What can hang from each mark
poguf: mefo
minub: mefo
mefo: kife minub poguf tozel tupu zukot
geka: tozel
zukot: mefo
tafev: zukot
kife: mefo tafev

Each row was made from one small tree. Brackets hold a mark, then the marks that hang from it, in alphabetical order. Every link used is in the known rows. Write each row's tree.
Known rows
[zukot [mefo kife minub tozel]]: [ -5.5   8.1  10.4  14.7  -1.1   2.4 -15.8 -22.6  17.8   2.2  -0.7  21.9
   4.2  -1.8  -0.3  -8.3  -3.3 -13.1  14.9 -12.0  -8.4   9.8]
[zukot [mefo tupu]]: [ -6.2  26.3   0.2  16.0   3.7   3.7   0.3 -31.1  27.1 -28.4  -0.4  -9.5
   1.1  -4.0  -6.5 -13.5  28.9  -6.3  14.2 -16.5 -28.4  12.1]
[minub mefo]: [  4.7  25.1 -13.0  48.0 -13.2   1.0  20.4 -12.9  25.4  -8.5  13.8 -23.7
   5.1   0.9  -0.7  37.0  20.9   1.9  -5.9 -21.4  11.7   7.8]
[mefo kife minub poguf tozel tupu]: [ -2.9  16.3  42.4  47.3  11.1  -3.3 -60.2  -8.7   7.2  26.3  32.7  -8.7
  14.9  -3.0  -2.6 -26.9 -22.5 -20.4 -29.9 -18.0  15.1 -68.4]
[mefo kife poguf]: [  3.0  16.1  -5.6  31.7  -7.1 -19.8  16.6  -7.8  10.1   1.5  12.1 -12.5
  10.5  -1.5  -1.1  30.7  -6.1  -9.7 -15.1 -55.5  22.0 -14.0]
[kife [mefo tozel tupu zukot] tafev]: [ 15.4  26.9  -1.9  26.6  13.1 -13.2 -10.2 -20.6  27.1 -28.5  23.5 -66.3
   3.3 -19.8   3.7  -6.7  13.5 -19.9 -24.7  -2.7 -28.6 -63.7]
[mefo [kife tafev] minub tupu zukot]: [ 13.6  44.5  12.4  45.9  -7.4 -21.5 -38.9 -22.2  12.7   5.2  12.5 -20.4
  16.8  -7.8 -25.9   9.8 -27.2 -20.0  -3.4  25.7  27.0 -57.9]
[zukot [mefo kife minub poguf tupu]]: [-14.3  12.3  19.0  33.1   2.7   1.4 -19.5 -20.7   9.0  -0.6   6.4  11.8
   9.1  -1.7  -2.1 -19.9   0.4  -9.8   1.3 -26.9  -9.4 -20.4]
[minub [mefo tupu]]: [  6.3  35.3  -3.7  63.9  -7.3   4.9   0.9 -16.5  23.8  -9.5  20.1 -29.3
   6.7  -0.3  -3.7  15.6  26.4  -0.5  -7.7 -15.5   6.6  -7.4]
[tafev [zukot [mefo kife minub poguf]]]: [ -9.8   6.4  -7.2 -75.2  -1.7 -13.8  49.0 -25.8  20.3 -13.0  -0.4  28.5
  -1.6   0.9   9.0   3.7   4.7   1.8   6.6   3.8   6.7  27.7]
[mefo poguf tozel zukot]: [ -6.9   9.7  38.0  33.9  -0.4  -4.0 -23.9 -12.9  20.7   1.2  14.2 -33.2
  11.5  -0.4  -6.8   8.5 -20.3  -6.5 -42.9  -3.6  19.1 -51.5]
[mefo poguf tozel tupu]: [ -8.2  19.0  33.9  32.0  17.7   1.3 -35.1 -16.0  23.0  -6.0  30.4 -43.5
   7.9  -6.6  -0.5 -23.7  10.7 -12.5 -36.5 -23.8  -8.8 -54.3]
[poguf [mefo tozel]]: [ 15.9  28.1   1.9 -23.6  -3.8  -2.4   2.9 -14.0  31.2   0.4  10.9  13.3
   3.4  -1.6   3.9  11.8   6.2 -10.9 -17.8 -28.1  -1.3  18.0]
[zukot [mefo minub tozel]]: [-13.9   5.2  15.5  -3.3   4.6   7.5 -14.7 -24.8  28.5  -9.4   0.9   4.0
   1.3  -2.5  -1.9 -10.9   6.3  -8.7   9.3  -2.6 -21.9   5.7]
[poguf [mefo tozel zukot]]: [ 18.7  31.0  14.0  -9.3 -10.6  -2.0  -8.9 -15.0  28.2   5.0   6.4  14.6
   8.0   1.6  -3.4  12.2  -9.3  -9.6 -24.5  -6.8  12.6   3.8]
[poguf [mefo tozel tupu]]: [ 17.9  38.4  11.2 -10.0   2.1   1.5 -17.0 -17.1  29.1  -0.1  17.7   7.3
   5.3  -3.0   1.2 -10.0  12.0 -13.1 -20.4 -21.2  -7.2   2.0]
[geka tozel]: [  1.1  34.0 -15.6  35.0   8.8   7.0 -33.6 -20.7  44.9 -12.6   8.3 -37.7
   3.5  -4.4 -12.0   6.2   9.4 -23.0   1.3 -25.3  19.6  -8.6]
[kife [mefo tozel] [tafev zukot]]: [ 10.6   9.5 -28.6 -63.3  14.9 -22.9  50.6 -21.4  33.6 -36.9  20.5 -43.1
  -7.5 -20.2  22.7   9.6  26.2 -13.0 -12.9  -4.9 -29.5 -14.7]
[mefo kife minub poguf tupu zukot]: [  3.2  29.6  39.0  63.4  -6.8 -10.9 -50.6 -10.5   2.7  22.4  18.5  -7.9
  21.1   4.0 -20.7  -8.6 -39.9 -10.0 -30.3   1.0  40.0 -77.3]
[zukot [mefo kife tozel tupu]]: [  0.8  23.4   9.2  35.3   3.8   3.8 -18.6 -28.9  17.1  -9.6   3.6   9.3
   4.4  -5.2   0.3 -25.6  14.9 -15.9  13.5 -18.6 -18.8   8.1]
[minub [mefo kife tozel tupu]]: [ 13.5  32.3   5.3  83.6  -7.3   4.9 -16.7 -14.1  13.4   9.7  24.6 -11.2
  10.0  -1.2   3.4   3.4  12.9 -10.4  -8.5 -17.1  16.1 -11.3]
[mefo minub poguf tozel zukot]: [-12.9   3.2  52.7  23.1   1.3  -1.0 -48.1  -9.1  20.3  16.5  18.0 -23.2
  14.2   2.6 -11.9   0.4 -39.6  -7.2 -44.4  14.1  25.3 -72.8]
[poguf [mefo [kife tafev] tupu]]: [ 23.2  44.8 -12.4  -1.7  -6.1 -15.6   7.9 -17.9  18.7  -3.1  12.7  12.6
   8.5  -9.1  -0.5  13.9   9.9 -18.8  -7.0 -34.6   1.2   5.6]
[kife [mefo minub tozel]]: [ 15.4  11.4  -1.8   2.2   8.0  -3.4 -12.2  -7.7  32.2  -6.8  22.1 -30.6
  -1.3  -3.1   6.7  -9.5   3.4 -10.4 -18.6 -21.4 -14.9 -30.5]

Which tree is each row?
[  2.4  20.7  18.7  91.6  -3.7   6.6 -18.4  -8.3   5.7  14.1  29.5 -14.1
  13.0  -1.2   8.8   0.0   7.9  -8.5 -26.6 -32.6  17.1 -33.6]
[minub [mefo kife poguf tozel tupu]]
[  9.6  18.6  17.8  36.2   5.3  -3.8 -27.3  -6.7  19.9  -5.0  23.8 -40.0
   7.6   0.3  -3.1 -20.4  -8.3  -4.1 -39.3 -16.6  -1.6 -74.8]
[kife [mefo minub poguf tupu zukot]]
[ -1.3   7.0  46.0  47.8  -6.9  -8.9 -48.4  -5.5   5.2  33.6  16.2   1.5
  18.8   3.6  -9.1   3.5 -53.2 -13.9 -36.1   1.8  43.7 -65.5]
[mefo kife minub poguf tozel zukot]
[ 17.5  35.7 -15.4  34.6 -17.0 -29.8  13.5 -21.8  15.9  -9.0  -0.5 -21.5
  12.1  -8.6 -16.9  48.6 -16.0 -16.3   1.8  -0.9  28.1 -14.9]
[mefo [kife tafev] zukot]
[-20.0   0.6   5.1  12.8   0.0  -8.3   7.3 -19.4  10.0  -7.0   1.3   4.8
   7.9  -8.5   2.4   9.8  -0.9 -11.5   4.7 -31.3 -12.2 -13.2]
[zukot [mefo [kife tafev] minub poguf]]
[ 19.7  25.8   7.5 -13.7  -8.5  -6.2 -14.6  -9.2  20.0  22.7  12.5  38.5
   8.5   0.7   2.1   8.9 -16.8 -16.3 -13.0 -23.2  16.1   9.1]
[poguf [mefo kife minub tozel]]
[-19.3   8.9  27.6  26.7  13.1  10.7 -18.9 -25.1  19.9 -15.8  10.2 -11.8
   4.2  -5.9   4.8 -31.2  20.4  -8.7 -10.0 -24.3 -30.4 -18.6]
[zukot [mefo poguf tozel tupu]]
[ -3.7   8.8   4.3  70.4  -6.0  -3.4   8.7  -7.8   7.4   7.5  24.1 -19.6
  11.5  -8.0  13.2  30.4   5.7 -11.0 -23.3 -36.1  14.5 -26.3]
[minub [mefo [kife tafev] poguf tozel]]
[-15.4   4.5  -3.6 -87.0   2.3 -10.0  49.5 -27.2  27.8 -21.6   0.7  16.5
  -3.6   0.3   8.1   2.0  10.9   4.7   2.1  10.3  -1.9  23.6]
[tafev [zukot [mefo minub poguf]]]
[ 12.9  33.6  21.9 -17.8   3.5   3.4 -33.4 -14.6  28.9  10.6  20.1  14.8
   6.7  -1.2  -2.2 -15.1  -1.4 -13.9 -21.2  -8.1  -2.6 -11.8]
[poguf [mefo minub tozel tupu]]
[-20.7  -1.8  18.4  10.4   7.0   6.8   0.3 -21.6  21.6 -15.3   3.4  -6.5
   2.7  -4.5   7.0  -9.6  14.7  -6.5  -7.8 -30.4 -24.7  -3.3]
[zukot [mefo poguf tozel]]
[  7.4  13.1 -26.3 -14.8   9.3 -21.0  20.5 -12.7  31.8 -28.7  19.4 -55.7
  -0.7 -18.3   5.7  23.1  14.5 -14.8 -10.6 -22.0 -28.8 -40.3]
[kife [mefo minub] tafev]
[ -4.2  17.2 -19.0  11.2  -4.5 -11.3  25.7 -28.0  17.9 -23.2  -7.3   1.8
   2.9 -10.2  -0.2  19.6  17.7 -13.3  23.8 -27.9 -17.8  23.1]
[zukot [mefo [kife tafev]]]
[ 11.0   7.4  13.3  31.7   4.1  -4.0  -7.8  -5.9  22.1  -8.1  19.9 -39.7
   4.4  -2.0   8.6  -6.9  -4.9  -6.0 -42.8 -29.3  -4.2 -52.0]
[kife [mefo poguf tozel zukot]]
[-11.6  11.0  32.8  16.7  -6.9  -8.9 -23.4  -9.1  20.4   6.4  10.8 -25.4
  14.1   4.8 -19.0  21.0 -34.0   0.0 -34.8   5.1  29.7 -61.6]
[mefo minub poguf zukot]
[ 11.6  22.1  -4.2  71.2 -12.9   1.5   2.7 -10.8  15.1  10.2  18.0  -4.8
   8.1   0.4   5.9  26.7   7.3  -7.8  -6.1 -24.2  21.6   5.0]
[minub [mefo kife tozel]]
[ -6.2  20.2  -6.6 -79.5   3.8  -8.5  36.3 -33.5  31.6 -25.2   1.2  14.7
  -4.7  -0.6   2.3 -10.5  18.9   2.8  13.9  24.5  -7.0  28.2]
[tafev [zukot [mefo minub tupu]]]
[ 20.0  50.4  -2.3  55.8  -8.8 -24.1 -14.9 -27.0  13.7 -10.1   8.7 -29.5
  14.4 -10.6 -20.8  18.0  -8.4 -19.3  -1.7   7.2  20.4 -36.8]
[mefo [kife tafev] tupu zukot]
[-11.3   6.3  -0.6  25.1  -4.3  -3.5  17.5 -19.6  11.1 -11.2  -2.7  10.3
   6.0  -2.2   4.1   6.3   8.9  -7.4   4.7 -47.0  -8.4   9.4]
[zukot [mefo kife poguf]]
[ 22.8  29.2  19.5   1.0 -15.2  -5.5 -25.8 -10.4  17.3  27.8   7.7  40.1
  12.6   4.3  -5.6   8.2 -32.6 -14.9 -20.1  -3.5  30.2  -5.8]
[poguf [mefo kife minub tozel zukot]]
[  7.1   7.9   9.2  20.5  -0.6  -7.8  -7.9  -3.5  21.5  -4.6  17.4 -34.6
   6.0   1.9   0.0   1.5 -14.0  -1.3 -36.9 -23.2   3.5 -58.9]
[kife [mefo minub poguf zukot]]
[ 13.7  36.1  -3.0  -3.9  10.0 -20.9  -1.9 -28.3  19.3  -9.0  21.7 -17.2
   4.7 -16.6   2.3  -5.6   9.9 -24.6   0.4   4.5   0.2 -14.3]
[mefo [kife [tafev zukot]] tozel tupu]
[-12.5   7.6 -10.8 -81.6   1.4 -11.1  61.6 -29.2  28.2 -28.7  -1.4  11.8
  -4.9  -0.9  10.2   5.6  20.6   5.6   2.6   0.6  -4.9  33.9]
[tafev [zukot [mefo poguf]]]
[-24.2  -0.2  14.6   0.4   2.6   3.2   1.6 -18.8  20.8 -11.9   1.1  -0.4
   4.4  -0.8  -1.5   0.2   5.2  -1.6  -2.4 -24.6 -17.5  -9.5]
[zukot [mefo minub poguf]]
[  3.0  14.1  21.3  91.8 -16.5   3.0 -10.4  -6.4   4.4  19.6  18.1  -7.0
  15.6   3.1   4.3  21.6 -14.0  -4.3 -30.5 -18.5  37.1 -32.3]
[minub [mefo kife poguf tozel zukot]]
[ 25.6  45.6  14.4  12.9 -15.1  -7.0 -28.5 -13.8  15.2  19.9   9.1  32.5
  14.2   4.7 -12.9   0.8 -22.4 -12.5 -15.6  -2.9  27.9 -13.2]
[poguf [mefo kife minub tupu zukot]]
[ 18.9  20.3  -4.6  12.3  -4.4  -8.4  -6.3  -8.7  29.2 -10.0  11.9 -30.9
   3.0   1.9  -5.8   5.3  -9.1  -3.1 -18.7  -7.7   2.4 -36.5]
[kife [mefo minub zukot]]
[-13.9  15.2   3.2  34.4   4.7  -6.4   4.9 -25.6   8.8 -18.8   4.9  -6.9
   7.6 -12.0   2.8  -6.4  17.6 -14.0   3.0 -37.2 -22.8 -14.8]
[zukot [mefo [kife tafev] poguf tupu]]
[ -7.9  12.9 -13.2 -91.3  -0.5 -10.6  50.1 -31.0  32.8 -24.9  -3.3  18.8
  -6.1   0.3   4.0   5.6  14.4   4.3  14.8  20.1  -3.0  40.0]
[tafev [zukot [mefo minub]]]
[ -9.2  18.7 -18.2 -64.6  10.4 -19.9  46.9 -35.9  32.8 -40.8   6.8 -25.2
  -3.4 -19.5   6.1  15.7  29.9 -11.2   9.2  13.6 -24.8   8.1]
[kife [tafev [zukot [mefo tozel tupu]]]]
[ 13.1  23.0 -13.8  12.4  19.6 -13.2   0.5 -19.0  30.4 -33.1  28.6 -67.2
  -1.1 -23.1  11.1  -7.1  29.0 -21.7 -17.8 -21.9 -42.3 -49.9]
[kife [mefo tozel tupu] tafev]
[ 10.7  36.0 -13.9  74.4  -9.9  -6.2   8.2 -16.9  12.5  -5.0  20.5 -23.7
  10.2  -7.6   0.0  26.2  20.7  -9.7  -0.9 -21.2  10.7 -11.7]
[minub [mefo [kife tafev] tupu]]
[ -5.2  11.3  -5.0  16.1   1.1  -5.6   8.6 -27.7  18.0 -15.7  -1.7   3.3
   2.8 -11.8   5.1   5.0  13.4 -18.3  16.6 -21.3 -21.6  15.1]
[zukot [mefo [kife tafev] tozel]]
